Every row comes from one small tree of marks. Brackets hold a mark, then the marks that hang from it, in the order of their numbers. Every link used is in the known rows. Which tree was each row made from?
Known rows
[Q_180 [Q_115 [Q_272 Q_856]]]: [ 2.77 -3.53  4.18 -2.36  2.06  2.98  2.28  3.78 -1.61 -2.79  5.99  0.62
 -2.09 -1.99 -0.16  1.51 -1.63  1.34 -7.04  0.77 -1.73 -6.44]
[Q_332 [Q_983 [Q_77 Q_46] [Q_856 Q_272]]]: [ 2.04  3.00  1.87  0.48 -2.02 -0.11  0.04 -0.63 -2.51 -0.47  0.74 -0.14
  0.96  3.31  2.93  0.91  2.20  0.45  2.49  0.38 -4.04  1.36]
[Q_983 Q_77 Q_332 [Q_856 Q_272]]: [ 4.25  0.78 -1.77  0.86  0.83  3.17 -1.97 -2.55 -0.56  3.57 -2.74 -0.59
  5.07  5.00  0.84 -1.28 -1.10  0.58  5.56 -0.73 -3.33  2.11]
[Q_115 Q_180]: [-1.93 -1.92  3.72 -3.31  0.60 -0.65 -0.76  3.30 -0.67 -5.17  4.86 -0.41
 -3.62  1.03  4.03  0.48 -1.51 -1.31 -1.31 -1.42  2.47  1.07]
[Q_77 Q_46 [Q_983 Q_332 [Q_856 Q_272]]]: [ 1.92  0.68 -2.62  3.60  1.89  0.21 -2.67  1.43  1.76 -3.21 -1.42  0.86
  1.13  5.76  1.70 -2.08  3.90 -1.88  3.50  1.16 -0.83  1.22]
[Q_983 [Q_77 Q_46] Q_332 [Q_856 [Q_272 Q_115]]]: [ 3.45  2.90 -0.45  0.87  0.09  3.94  1.83 -2.80  3.16  6.43 -3.13 -1.06
  5.88  3.88  1.12 -2.07  1.37 -2.32  4.93  2.72 -1.76  1.73]
[Q_856 [Q_272 [Q_115 Q_180]] [Q_983 Q_77 Q_332]]: [-4.07  0.87 -4.55 -0.06 -1.44  3.25 -1.59 -3.08  0.45  5.66 -6.22  0.63
  5.59 -0.10 -4.53 -2.22 -5.09 -1.48  3.72 -0.87  1.26  1.09]
[Q_115 Q_180 Q_272]: [-0.37 -3.02  4.99 -4.27  1.51 -4.42  0.75  4.07 -1.01 -5.44  2.94  1.05
 -1.53  1.19  0.95  1.99 -4.58 -0.70 -2.74 -1.00  0.19 -1.15]
[Q_983 Q_856]: [ 3.27 -1.74  1.60 -1.82 -0.90  0.82 -1.43  2.00  1.48 -4.09  3.59 -0.84
 -2.82  1.39  3.95  2.59  1.56 -0.76 -0.11 -0.21 -0.75  2.79]
[Q_77 Q_46 [Q_983 Q_856]]: [ 0.86  0.57 -0.50  1.80  0.73 -3.76 -1.15  2.78  1.44 -6.41  3.71 -0.63
 -3.27  3.91  3.26  1.60  5.79 -2.69  1.27  1.46 -0.15  3.47]
[Q_77 Q_46 [Q_983 Q_332]]: [ 2.84 -0.37 -0.21  3.10  3.15 -1.16 -0.23  4.80  0.24 -3.81  1.87 -0.35
 -2.01  2.13  3.92 -4.90  6.36 -1.85  0.64  0.01  0.64  2.74]
[Q_332 [Q_983 Q_77 [Q_856 [Q_272 [Q_115 Q_180]]]]]: [-3.33  0.62 -2.93 -1.22 -3.69  1.50  0.65 -2.63  0.33  2.59  4.28  0.06
  1.69  1.41 -1.47  1.83 -4.73 -1.80  2.28  0.06  0.44  1.43]
[Q_272 Q_115 [Q_856 [Q_983 Q_77]]]: [-1.39 -0.11 -2.38  0.40 -3.48  0.13  1.60 -2.01  1.54  4.07 -1.65 -0.60
 -1.20 -3.89 -4.45  0.06 -0.11  1.62 -1.75  0.47  2.87 -1.40]
[Q_272 Q_856]: [ 1.47 -3.30  3.26 -0.98 -0.01  0.50  0.91  3.08  1.15 -3.14  4.60 -0.32
 -6.04 -0.93  2.45 -0.97  1.29  2.79 -4.60 -0.58  3.09 -3.78]
[Q_272 [Q_115 Q_180] Q_856]: [-4.25 -3.14  1.42 -2.44 -0.41  0.52  2.68  1.12  3.93 -0.70  6.72 -0.31
 -5.12 -2.16  0.27 -0.37 -2.36 -0.58 -4.22  0.49  7.27 -3.79]
[Q_856 [Q_272 [Q_115 Q_180]] [Q_983 [Q_77 Q_46]]]: [-5.91  3.70  0.97 -1.42 -2.51  0.17 -0.02 -1.79  0.28  1.71 -5.94  0.21
  2.86  1.17 -2.76  0.73 -2.14 -2.68  2.22  1.71  0.84 -0.47]
[Q_180 Q_115]: [ 2.67 -2.40  3.48 -2.25  0.01  7.41 -0.36  5.21 -1.74 -3.67  7.21 -1.12
 -2.20 -0.87  4.02  0.34  2.14 -1.73 -3.79 -0.19 -1.94  0.11]
[Q_332 [Q_983 [Q_856 [Q_272 [Q_115 Q_180]]]]]: [-3.17 -2.07 -1.90 -2.10 -3.82  3.38 -0.07 -0.12  2.61 -1.40  5.90  1.33
 -1.75 -0.26 -0.10  1.92 -3.86 -1.88 -1.22  0.12  2.42 -0.22]
[Q_272 [Q_856 Q_983]]: [-0.89 -2.08  0.23 -0.01 -1.73 -0.27 -1.67  0.85  0.23 -2.93 -1.05  0.69
 -4.81 -3.56 -0.64  0.73  1.27  3.17 -4.06 -1.10  2.52 -2.35]
[Q_332 [Q_983 [Q_856 Q_272]]]: [ 2.75 -2.02  0.16 -0.64 -3.77  3.17 -2.07  1.96 -0.07 -3.50  3.76  1.09
 -2.62  1.12  2.20  1.34  0.19  1.28 -1.33 -0.93 -1.68 -0.24]
[Q_115 Q_180 [Q_272 [Q_856 Q_983]]]: [-4.36 -2.50  1.34 -2.09  1.06 -5.96 -0.93  0.10 -0.86 -4.14 -1.58  2.25
 -2.30 -2.59 -3.85  3.62 -5.46  2.02 -3.90 -1.45  1.67 -3.94]

Write each row's tree
[ 4.30  3.69  1.22  1.26  3.35 -0.83 -0.01 -1.96 -0.71  2.73 -0.95 -2.50
  3.32  2.86  5.52 -0.76  3.86 -1.61  5.90 -0.04 -3.68  6.57]	[Q_983 [Q_77 Q_46] Q_332 Q_856]
[ 2.15  2.23  0.95  1.89  3.52 -5.02  1.33 -2.18 -2.35  3.18 -7.44  0.46
  3.69 -1.94 -2.28 -1.03  0.36  2.76  0.79  0.05 -2.84 -0.94]	[Q_115 [Q_272 [Q_856 [Q_983 [Q_77 Q_46] Q_332]]]]
[-6.62 -1.86 -1.83 -1.44 -2.13 -0.15  0.08 -1.12  3.11 -0.51  1.20  0.81
 -4.22 -4.83 -3.08  1.44 -2.71 -0.34 -3.71 -0.41  6.37 -2.13]	[Q_272 [Q_115 Q_180] [Q_856 Q_983]]
[-2.02 -3.53  4.39 -3.09  2.54 -5.50  1.85  1.73 -0.16 -4.75  3.91  1.23
 -3.61 -0.08 -0.27  1.83 -5.23  1.70 -4.17 -0.85  2.69 -5.07]	[Q_115 Q_180 [Q_272 Q_856]]
[-2.95 -3.08  2.11 -3.55 -2.38  3.99  0.53  2.51  3.32 -1.66  2.95  0.98
 -1.32  1.77 -0.23 -0.90 -4.12 -2.11 -2.36  0.85  4.34 -3.68]	[Q_856 [Q_272 [Q_115 Q_180]]]
[-4.76  0.32 -0.16 -1.44  1.26 -7.85 -0.25 -2.81 -3.32 -0.46 -3.11  0.84
  0.95 -1.22 -5.03  3.75 -6.31  2.28 -0.62 -1.39 -0.20 -2.13]	[Q_115 Q_180 [Q_272 [Q_856 [Q_983 Q_77]]]]
[ 1.68  2.46  0.30  0.28 -4.15  1.96  2.62 -1.07  1.25  2.86  1.53 -0.27
  1.21  1.50  0.83  0.18  1.95 -1.38  1.29  2.43 -1.93  0.90]	[Q_332 [Q_983 [Q_77 Q_46] [Q_856 [Q_272 Q_115]]]]
[-3.28 -2.00 -7.54  1.62  0.50  1.76 -1.82 -0.78  4.37 -0.21  2.25  1.22
  1.52  3.88 -2.61 -1.21 -3.16 -3.88  3.29  0.84  3.66  0.82]	[Q_77 [Q_983 Q_332 [Q_856 [Q_272 [Q_115 Q_180]]]]]
[-1.36  0.27 -0.71  0.68 -1.42 -2.31 -0.95 -1.99 -1.96  1.00 -2.43 -0.63
 -1.42 -2.08 -2.12  0.87  0.52  3.26 -0.81 -1.42  0.36 -0.75]	[Q_272 [Q_856 [Q_983 Q_77]]]
[ 2.51  3.22  1.71  0.43 -0.87 -2.45  0.74 -0.22 -2.82 -0.35  3.74 -1.52
 -0.83  0.53  5.03  1.70  4.55 -0.67  2.55 -0.07 -3.91  5.49]	[Q_332 [Q_983 [Q_77 Q_46] Q_856]]
[-0.27  2.57  3.17 -0.40  2.22 -0.97  1.64 -0.81 -4.41  0.35 -2.56 -0.19
  2.40 -2.23 -2.63  3.14  0.36  0.64 -2.36  1.51 -5.22 -3.39]	[Q_180 [Q_115 [Q_272 [Q_856 [Q_983 [Q_77 Q_46]]]]]]
[-5.06  2.77  2.95 -1.22  2.66 -9.13  0.88 -2.78 -3.05 -1.01 -4.76  0.49
  1.14 -0.49 -2.89  3.39 -3.51  1.11 -0.15 -0.21 -0.63 -1.97]	[Q_115 Q_180 [Q_272 [Q_856 [Q_983 [Q_77 Q_46]]]]]
[ 2.07 -1.70 -1.25  0.95 -1.08  5.17 -4.23  1.71 -0.02 -0.38 -6.57  1.54
  1.58 -0.45 -0.69 -2.88 -0.23  1.72  0.16 -1.56 -0.79 -0.42]	[Q_856 Q_272 [Q_983 Q_332]]
[-0.05  2.60 -1.79  2.67  0.61  0.45  2.50 -3.35  2.05  7.10 -4.89 -1.01
  1.79 -3.75 -1.42 -3.37  3.15  0.38  0.82  0.94  1.80  0.68]	[Q_272 Q_115 [Q_856 [Q_983 [Q_77 Q_46] Q_332]]]
[ 2.66  3.11  3.58 -0.69  0.75 -2.51  0.48 -0.80 -0.99 -0.38  0.51 -2.54
  0.97  3.84  4.79  2.46  3.83 -1.49  3.84  1.15 -3.32  4.45]	[Q_983 [Q_77 Q_46] Q_856]
[ 0.28  3.09 -0.18  3.00  2.42 -1.67 -0.41 -2.86 -1.73  3.95 -5.72 -0.84
  1.29 -2.05  0.65 -2.63  3.75  2.20  2.11 -0.88 -0.34  1.44]	[Q_272 [Q_856 [Q_983 [Q_77 Q_46] Q_332]]]
[ 2.37 -2.11 -5.50  3.31  0.76  1.90 -3.58  1.10  1.44 -2.47  0.02  1.05
  0.99  5.27 -0.44 -1.56  0.94 -0.56  2.93 -0.04 -0.26  0.65]	[Q_77 [Q_983 Q_332 [Q_856 Q_272]]]
[-1.54  2.37  0.60  0.73 -2.06 -0.98  2.58 -1.88  1.65  3.70 -3.28 -1.03
 -1.17 -3.07 -2.00 -0.27  2.84  0.52 -1.28  1.95  2.22 -1.00]	[Q_272 Q_115 [Q_856 [Q_983 [Q_77 Q_46]]]]
[ 1.85  3.63  0.35  1.85  1.76 -0.62 -1.34 -0.69 -2.61  2.48 -6.29 -1.24
  3.27 -0.77  2.23 -2.25  4.29 -0.36  3.88 -1.08 -2.84  5.45]	[Q_856 [Q_983 [Q_77 Q_46] Q_332]]
[ 2.82  2.04  4.01  0.27 -1.02 -1.90  2.15  2.87 -3.89 -0.80  3.89 -1.32
 -2.08 -0.27  5.24 -1.94  5.30  0.43 -0.32 -0.70 -2.32  3.20]	[Q_332 [Q_983 [Q_77 Q_46]]]
[ 2.12 -2.15 -1.28  0.41  3.29  4.16 -1.06  0.81 -1.83  0.68 -0.85  1.39
  1.61 -5.18 -2.62  0.27 -1.69  1.64 -4.12 -0.98 -3.04 -3.08]	[Q_180 [Q_115 [Q_272 [Q_856 [Q_983 Q_332]]]]]
[ 1.88  0.26 -2.28  1.21  3.34  2.14 -0.15 -2.00 -4.39  4.65 -2.35  0.30
  4.93 -3.62 -4.14  0.35 -2.74  1.88 -1.19 -1.28 -4.87 -1.36]	[Q_180 [Q_115 [Q_272 [Q_856 [Q_983 Q_77 Q_332]]]]]
[ 1.98 -2.68 -7.35  2.83 -1.34  4.22 -0.82  1.11  5.21  0.44  0.82  1.17
  1.59  3.38 -2.56 -2.48  0.52 -2.22  1.93  1.85  1.94  0.47]	[Q_77 [Q_983 Q_332 [Q_856 [Q_272 Q_115]]]]
[ 0.12 -0.08 -4.67  2.16 -0.88  1.88  1.41 -3.25  1.93  7.62 -3.24 -0.72
  1.52 -4.53 -3.87 -2.96  0.50  1.66  0.33 -0.35  2.43  0.56]	[Q_272 Q_115 [Q_856 [Q_983 Q_77 Q_332]]]
